Each row was made from one small tree. The marks that hang from a mark follow it in brackets, in the order of their numbers. Every link used is in the known rows. Write each row's tree.
Known rows
q_26(q_571(q_695 q_995(q_861(q_474)))): [ -6  -1 -18  -2  -3  10  -3   4  -1   4  20 -15 -23  -3 -25   7   2  -2
 -14  10   1  -9   3]
q_26(q_571(q_794 q_980 q_995)): [ -4  -2 -22  -1  -1   6  -5   3   1   3   7 -19  19  22 -13   5   5   0
 -16  20   2  -3  -3]
q_220(q_571): [ -3   1  -4  -1   1  -3   3  12   3  -7   2 -12   0   0 -13  -5   1  -4
  -4  13  -2  -5 -13]
q_571(q_590 q_695 q_794 q_995): [ -6  -1 -10  -3   5  -1  -7   9  -1  -4  22 -14  -1  20  -1   0   5   0
 -26   5   0  -3  -2]
q_571(q_590 q_695 q_779 q_794 q_980 q_995): [ -8   0  -3  -3   2   2  -8  11  -1   4  18 -15  -3  37  -2   2   4   5
 -33   9  -1  -2  -4]
q_995(q_571(q_794 q_980)): [ -5   0 -13  -3  -1  -2  -3  12   1   7   5 -15  22  17 -28   0   2   0
  -9  16   2  -5  -5]
q_571(q_695 q_995): [ -6   0 -12   1   2  -4  -4   7   1  -4   7 -14  -9   3   2  -2   2   2
 -15   7   1  -4  -1]
q_695(q_571(q_779 q_794)): [ -5   3   3   0  10   0   1  12   5  -7   6 -14  14  19   3  -1   2  -1
 -14  12   1  -1  -8]
q_571(q_695): [ -8  -2  -5   0   1  -5  -3   7   2  -4   4 -10  -3   1   4  -3   2   1
  -8   9   1  -4  -2]
q_695(q_571): [ -5   2  -7   2   7  -4   2  10   6  -9   3 -13  -2   5  -2  -4   2  -2
  -4  14   2  -2  -5]
q_26(q_571(q_695 q_779 q_794)): [ -8  -4   2  -4   8   5  -5   5   2  -2   2 -11  11  15  -2   5   4   0
 -17  13   2  -4  -6]
q_220(q_571(q_779 q_980)): [ -5   1   3  -1  -1   0   2  14   4   2  -2 -13  -1  17 -14  -1   1   0
 -11  18  -2  -4 -15]
q_474(q_571(q_695 q_779 q_794 q_980)): [-11  -2   1  -3   4   5   2   3   1   3  -8 -14  18  25   0   1   1   8
 -19  16   1  -4  -8]
q_26(q_571(q_590 q_695 q_779 q_794)): [ -8  -4   5  -6   8   6  -5   6   1  -3  11 -10  -3  24  -8   4   6  -1
 -23  12   1  -3  -5]
q_861(q_474 q_779 q_980): [ -3  -2   6   7  10  -3   9  14   3   2   9  -9 -14  -5   6  -2   0  -2
  -3  13   1 -18   3]
q_524(q_571(q_695 q_779 q_980)): [-11   3   2  -2   1  -1  -5  17   3   3  -4 -12   2  20   3   6   0   5
 -15  14   0  -5  -7]
q_571(q_590 q_695 q_995(q_861(q_779))): [ -3   3  -2   2   9   4   1  12   1   2  15 -13 -34  10 -19   0   1  -1
 -21   4  -1  -9   0]
q_571(q_590 q_794 q_980): [ -5  -3  -7  -2  -5   0  -1   9   0   2  17 -13  12  29  -4  -2   4  -1
 -16  15   0  -3  -2]
q_474(q_571(q_590 q_695 q_779 q_980)): [-11  -1   6  -3   2   5   4   5   2   2  -5 -11 -19  27  -8  -1   1   8
 -21  17   1  -4  -7]
q_524(q_571(q_695 q_779 q_794 q_995)): [ -7   4  -1  -2   7   0  -6  17   2  -4   6 -16  12  19   6   7   2   2
 -26   7   0  -4  -8]
q_779(q_571(q_995)): [ -3   1 -12   0   1  -3   0   6   3  -6   3 -16  -8   4  22   2   3  -2
 -12  11  -3  -5  -4]
q_524(q_571(q_980)): [ -6   3 -10   0  -5  -3   0  15   3   0  -3 -14  10  14  -2   3   1   0
  -6  19   1  -5  -5]
q_524(q_571(q_590 q_779 q_980 q_995(q_861))): [ -1   7  -5  -2  -4   9   2  18   2   7   9 -17 -24  31 -26   7   0   0
 -24  14  -1  -5  -5]
q_695(q_571(q_590 q_779 q_794 q_980 q_995)): [ -6   4  -5   0   8   3  -4  15   3   0  18 -19  -1  41  -9   1   4   3
 -28  14   0   0  -7]

Write each row's tree
[ -5   1  -4   3   4   4   4  10   4   8  -3 -14  -6   9   6   4  -1  -1
  -5  14  -4 -10  -4] -> q_995(q_861(q_779(q_571(q_980))))
[  1   8  -2   3   7   6   7  19   4  -1   9 -16 -27  12 -22   5   0  -5
 -19   9  -1 -10  -3] -> q_524(q_571(q_590 q_995(q_861(q_779))))
[-14  -3 -10  -2   2  -4  -7   7   2   3   1 -12   3  11  23   3   2   4
  -9  13  -3  -5  -5] -> q_779(q_571(q_695 q_980))
[-11  -1  -8  -4  -7  10   6   4  -2   9  15 -12 -26  13 -26   1   0   4
 -15  13   0 -10   0] -> q_995(q_861(q_474(q_571(q_590 q_695 q_980))))
[ -9  -4  -5  -4   4   2  -4   4   2  -4   9  -9 -19  10 -12   1   6  -1
 -13  14   2  -4  -2] -> q_26(q_571(q_590 q_695))
[ -1   4  -8   0  -4  12  11   3   3   7  -9 -18 -16  19 -26   2  -2   5
 -17  18   0  -5  -5] -> q_474(q_571(q_779 q_980 q_995(q_861)))
[ -6   0 -21  -3  -8   7  -2   8  -1  10  25 -20   8  15   5   8   2  -1
 -18  10  -4  -9  -1] -> q_779(q_571(q_794 q_980 q_995(q_861(q_474))))
[ -9  -3   6   4  20   3   7   8   0   4   3 -11   6   2   4   0   0   4
 -12  13   2 -19  -2] -> q_861(q_474(q_571(q_695 q_794)) q_779 q_980)
[ -4   3 -13  -5   7   7  -6  14  -2   2  25 -17  -6  18 -34   1   3  -3
 -26   4  -4  -4 -12] -> q_220(q_571(q_590 q_695 q_794 q_995(q_861)))
[  3   6  -7   7  20   6   4  21   3   7   4 -17   7  12 -17   7  -1  -3
 -15  11   0 -15  -4] -> q_524(q_571(q_794 q_995(q_861(q_779 q_980))))
[-12   0 -14  -3   3  -2  -9   9   1   2  13 -16 -18  23  15   4   4   5
 -23  10  -4  -4  -4] -> q_779(q_571(q_590 q_695 q_980 q_995))
[-11   0  -9  -6   4  -1  -9  15  -1   9  15 -13   7  26 -31   1   4   3
 -19  11   1  -4  -4] -> q_995(q_571(q_590 q_695 q_794 q_980))
[ -8   1  -3  -5   4  -3  -4  14   1   0  10 -10 -21   7 -30  -2   3   0
 -13   8   2  -5  -3] -> q_995(q_571(q_590 q_695))
[ -6  -1   5   1   4   4  14   5   2  -4   3 -14  10   1   5  -1   0  -2
 -10  14   1 -14  -3] -> q_861(q_474(q_571(q_794)) q_779)
[  2   2 -10   1   9   3   5  14   2  12   1 -11 -14  -1 -48  -1  -2  -2
   0  14   2 -12  -2] -> q_995(q_571 q_861(q_980))
[-10  -3   1  -2   1  -1  -7  10   1   4   5 -12  19  26   5   1   2   5
 -19  12   0  -3  -5] -> q_571(q_695 q_779 q_794 q_980)
[ -7  -2   6  -3   5  -2  -4   9   2  -3   6 -11  13  15   9   0   2   1
 -18   7   1  -4  -5] -> q_571(q_695 q_779 q_794)
[ -9  -4  -6  -5   6   4  -7   5   0  -3  14 -11   3  18 -10   3   7  -2
 -17  12   1  -3  -4] -> q_26(q_571(q_590 q_695 q_794))
[ -5   4   8  -1   8   0   4  14   6  -9   8 -11 -23  20  -5  -3   3  -1
 -15  13   1  -1  -7] -> q_695(q_571(q_590 q_779))
